Known rows, with every step that occurs:
lizo/gusim/sogu: -2.93,0.87,3.24,0.68,2.91,6.25,-1.26,2.96,-0.29,5.66,-0.97,1.16,-2.41,2.78,-2.03,2.79,4.05,3.59,1.13,4.07,5.09,-5.10,2.27
lizo/roni: -1.97,2.85,1.47,0.06,4.13,2.94,-3.53,0.10,0.78,3.03,-0.76,0.54,-1.10,2.05,-0.38,1.29,4.73,1.45,1.54,5.38,8.62,-0.98,1.95
vivifo/gepa/kerul/roni: 1.42,1.72,-0.25,0.69,4.63,2.18,-3.47,2.61,-1.13,3.09,0.80,1.07,0.59,1.13,-0.47,1.08,-0.32,3.57,2.82,6.82,0.93,1.72,3.02
gepa/kerul/roni: 0.41,2.81,0.17,0.24,2.83,0.39,-2.84,2.54,-0.99,1.12,0.78,0.47,-0.10,3.20,-0.84,-0.12,2.17,2.09,3.32,6.68,3.46,1.87,1.37
gepa/vivifo: -0.71,3.07,2.78,0.74,3.30,0.56,-3.42,1.54,-0.67,4.99,2.11,-0.67,0.16,2.60,-1.44,0.03,3.69,2.58,2.22,4.47,6.73,2.36,1.73
gusim/kerul/roni: -1.43,2.65,1.57,1.50,2.37,3.00,-2.43,1.01,0.36,1.48,-0.27,2.72,0.04,3.12,0.28,-1.65,1.68,1.16,4.89,6.22,3.53,0.95,2.34
lizo/gusim/sogu/roni/bena: -2.91,1.52,1.24,-1.77,-0.27,6.30,0.28,4.38,2.57,6.66,-3.86,1.68,-3.37,1.92,-1.50,4.84,3.21,2.27,0.40,2.61,7.69,-2.87,1.59
vivifo/gepa/kerul: 0.66,1.48,0.35,-0.66,5.35,2.01,-4.00,1.81,-1.43,5.44,2.01,1.28,-0.04,1.54,0.02,0.72,0.27,5.21,2.11,6.93,1.45,0.08,2.14
roni/sogu: -1.30,1.27,3.38,-1.32,3.31,3.70,-3.65,1.96,1.12,3.83,2.41,0.60,-1.64,2.82,-2.42,1.81,2.94,2.31,2.06,4.28,4.92,-0.17,3.71
sogu/roni/lizo/gusim/kerul: -6.26,3.36,0.99,0.83,1.15,2.64,-1.23,1.91,1.60,4.72,-2.21,2.81,-0.39,1.32,0.64,2.30,1.09,2.14,3.34,4.83,4.38,-0.45,1.39
vivifo/gepa: -1.34,1.50,1.81,0.11,5.65,4.35,-4.93,0.54,-0.32,5.84,1.34,0.78,-0.68,1.76,-1.12,0.82,1.87,3.14,2.02,5.34,4.11,-0.88,3.45
sogu/roni: -2.38,2.99,1.21,-0.07,1.10,3.47,-2.86,1.67,1.22,5.18,-0.42,-1.25,-1.16,1.68,-0.85,1.36,3.70,-0.56,1.08,5.43,9.11,-0.70,2.67
roni/lizo: -3.36,3.77,3.17,-0.94,4.52,1.18,-4.98,-0.03,-1.16,3.04,2.30,1.06,-1.03,4.34,-1.29,1.10,4.20,1.62,3.47,4.72,3.25,1.60,1.66
kerul/roni/lizo/gusim/sogu: -3.41,2.23,3.44,1.23,2.92,4.82,-1.53,3.17,-0.88,2.40,-0.81,1.74,-1.89,2.84,-2.66,4.55,3.29,2.03,2.77,3.40,0.49,-0.95,3.10
kerul/gepa/vivifo: -1.49,2.15,3.66,0.94,3.76,3.31,-4.01,0.81,-0.28,6.63,2.61,-0.58,0.30,1.00,-3.40,-0.12,1.72,3.35,2.44,4.95,5.46,2.69,3.38
lizo/roni/kerul/gusim: -5.04,3.51,-1.04,-0.09,2.33,2.78,-0.56,2.47,0.11,1.85,-1.68,1.39,-0.25,4.33,-0.75,-0.45,1.52,1.94,2.31,4.94,4.47,1.00,0.98
vivifo/gepa/kerul/gusim: -2.23,1.82,-0.89,0.25,3.72,3.22,-2.70,3.55,-2.16,5.07,0.55,1.25,0.42,3.35,-1.74,0.65,-0.38,4.72,2.25,5.62,0.10,0.60,1.79
sogu/roni/kerul: -2.48,3.37,-0.04,-1.07,1.04,2.04,-1.37,2.50,1.30,4.52,0.04,-0.50,-0.47,2.26,0.66,-0.30,1.33,0.44,1.63,6.28,6.50,0.70,2.23
gusim/lizo/roni/sogu: -3.31,1.54,3.80,-0.99,4.14,4.14,-3.52,1.78,0.44,2.18,2.65,3.45,-1.08,0.89,-1.94,4.26,4.05,2.44,1.77,3.00,2.72,-0.57,3.23
vivifo/gepa/kerul/gusim/sogu/roni/bena: -0.02,1.34,-1.17,-2.17,0.02,5.97,0.54,6.42,-0.12,6.82,-1.92,2.80,-1.35,2.02,-1.43,4.55,-1.15,4.03,0.33,3.98,-0.71,0.74,2.21

Rows:
-7.79,2.99,2.52,0.37,2.52,4.11,-3.32,2.62,-2.99,2.98,1.86,2.42,-0.59,5.45,-3.26,0.57,4.84,1.22,3.44,2.61,1.38,-0.46,0.84
kerul/gusim/lizo
-4.36,2.05,-0.52,0.50,4.57,3.59,-2.67,3.37,-2.87,3.32,0.86,4.18,0.82,1.55,-1.17,3.16,0.93,4.71,1.87,4.26,-2.16,0.17,1.26
vivifo/gepa/kerul/gusim/lizo/roni
-3.51,2.88,2.66,0.29,4.30,2.43,-2.19,1.40,-0.92,4.27,3.37,2.95,1.28,-0.54,-1.39,0.68,0.51,4.48,2.72,4.42,1.08,3.58,2.48
gusim/lizo/roni/kerul/gepa/vivifo
-2.84,1.73,3.01,0.50,3.77,5.50,-3.62,-0.24,0.38,5.41,1.32,3.03,-0.24,1.93,-1.29,-2.05,0.45,3.68,4.58,6.75,3.30,-0.43,3.16
gusim/kerul/gepa
-5.26,2.62,3.36,1.89,3.55,2.54,-2.27,1.00,0.16,6.22,0.97,3.40,1.11,0.53,-2.07,0.94,-1.01,6.18,4.69,4.23,0.79,2.86,2.23
roni/lizo/gusim/kerul/gepa/vivifo
-5.81,2.97,0.88,-0.28,2.24,1.56,-2.56,3.95,-3.91,2.43,2.44,2.93,0.13,5.38,-2.16,0.33,3.25,3.25,3.41,4.06,-1.09,0.57,-0.38
gepa/kerul/gusim/lizo
-7.30,3.41,0.73,-1.92,2.41,3.42,-2.48,2.32,-0.67,1.82,-1.41,4.82,-1.40,4.96,-2.19,2.55,4.81,1.67,3.17,1.09,3.48,1.23,-0.70
kerul/gusim/lizo/roni/bena
-5.00,1.84,1.29,1.07,2.88,3.44,-1.73,1.20,1.07,4.63,-1.47,2.94,-0.74,2.95,0.30,-0.65,1.90,4.10,3.86,5.16,5.96,-2.83,0.71
lizo/gusim/kerul
-0.21,1.22,-0.30,0.64,0.40,6.83,0.12,6.29,-1.41,6.87,-0.75,0.88,-0.54,1.00,-1.71,4.17,-0.89,3.35,-0.29,5.55,-1.28,-1.34,3.77
vivifo/gepa/kerul/gusim/sogu/roni
-4.37,2.02,0.76,2.35,2.18,3.69,-1.19,2.00,1.30,2.16,-2.77,2.86,-0.21,2.44,-0.43,-0.53,1.21,2.42,4.54,5.08,5.04,-1.33,1.63
lizo/gusim/kerul/roni
-2.80,2.50,0.61,0.03,1.83,5.55,1.03,4.18,-0.83,2.67,-1.20,1.96,-1.29,3.87,-1.12,1.46,1.70,2.74,1.35,4.76,1.11,-0.99,2.36
lizo/roni/kerul/gusim/sogu
-0.30,2.36,1.51,-0.98,0.37,4.97,0.30,4.03,0.40,5.38,0.37,0.35,-1.53,1.66,0.30,1.51,1.31,1.34,0.61,6.06,3.23,-1.37,3.52
gusim/sogu/roni/kerul
-6.25,3.53,1.18,0.19,1.54,2.58,-2.34,2.02,1.33,4.96,-1.70,-0.08,-1.31,1.57,-1.51,3.82,3.09,0.86,1.66,3.81,6.70,-0.53,1.73
sogu/roni/lizo/gusim
-5.29,3.03,2.14,2.10,0.97,3.37,-1.23,2.19,1.75,7.45,-0.63,2.16,1.17,-1.57,-1.69,2.39,-1.72,4.01,3.28,4.52,2.92,3.09,2.97
sogu/roni/lizo/gusim/kerul/gepa/vivifo
-2.83,3.91,2.58,0.18,3.62,1.25,-4.41,0.84,-0.98,0.85,1.13,0.91,-0.75,3.90,-1.98,1.34,3.63,0.01,4.23,4.63,2.38,3.19,2.56
kerul/roni/lizo
-3.60,4.17,2.00,-0.69,1.91,2.02,-3.82,1.22,0.32,4.37,0.68,-0.13,-0.99,2.23,-0.89,2.61,3.65,-0.35,2.00,4.96,5.45,1.56,2.53
sogu/roni/lizo
-0.79,3.98,1.02,-0.29,3.42,-1.08,-3.60,2.04,-2.04,0.28,1.88,1.35,0.15,3.65,-0.85,1.21,1.90,2.03,4.21,6.04,-0.20,4.30,1.33
gepa/kerul/roni/lizo
-1.03,2.54,-0.66,-2.47,-1.73,4.37,1.15,6.54,-0.15,4.97,-2.16,1.96,-2.08,4.19,-1.70,3.44,1.40,2.46,1.02,3.86,2.05,0.82,0.69
gepa/kerul/gusim/sogu/roni/bena
-3.22,2.31,1.52,-0.45,1.38,5.44,0.45,4.61,-1.91,3.66,0.71,1.66,-1.42,5.59,-1.91,-0.10,1.34,2.95,2.33,4.59,-0.56,-0.73,2.17
roni/kerul/gusim/sogu
-2.99,1.65,0.83,-0.18,0.11,5.52,1.68,4.86,1.41,6.14,-2.04,0.52,-1.79,1.06,-0.25,2.81,0.90,2.53,0.23,5.10,4.68,-3.47,2.60
lizo/gusim/sogu/roni/kerul
-2.87,1.39,2.14,0.96,0.18,6.97,-0.02,4.20,1.39,6.78,-2.50,-0.26,-2.37,0.60,-1.70,4.22,3.49,1.57,-0.32,4.13,7.15,-4.93,3.01
lizo/gusim/sogu/roni
-1.52,3.05,1.10,0.24,0.94,2.70,-1.07,2.75,1.38,6.97,1.36,-1.12,1.11,-0.84,-1.56,-0.15,-1.37,2.30,1.61,5.94,5.17,4.16,3.70
sogu/roni/kerul/gepa/vivifo
-4.24,2.14,-0.22,-0.31,1.57,2.87,-0.76,2.07,2.54,1.86,-3.94,4.82,-1.05,3.69,-0.12,-0.08,1.09,3.08,5.16,3.48,5.35,0.75,0.04
lizo/gusim/kerul/roni/bena
-4.44,3.45,2.54,0.23,-0.32,5.88,-0.80,4.42,-1.30,4.67,-0.34,0.65,-1.62,3.76,-3.12,4.46,3.05,-0.14,1.16,3.43,0.46,0.20,3.34
kerul/gusim/sogu/roni/lizo
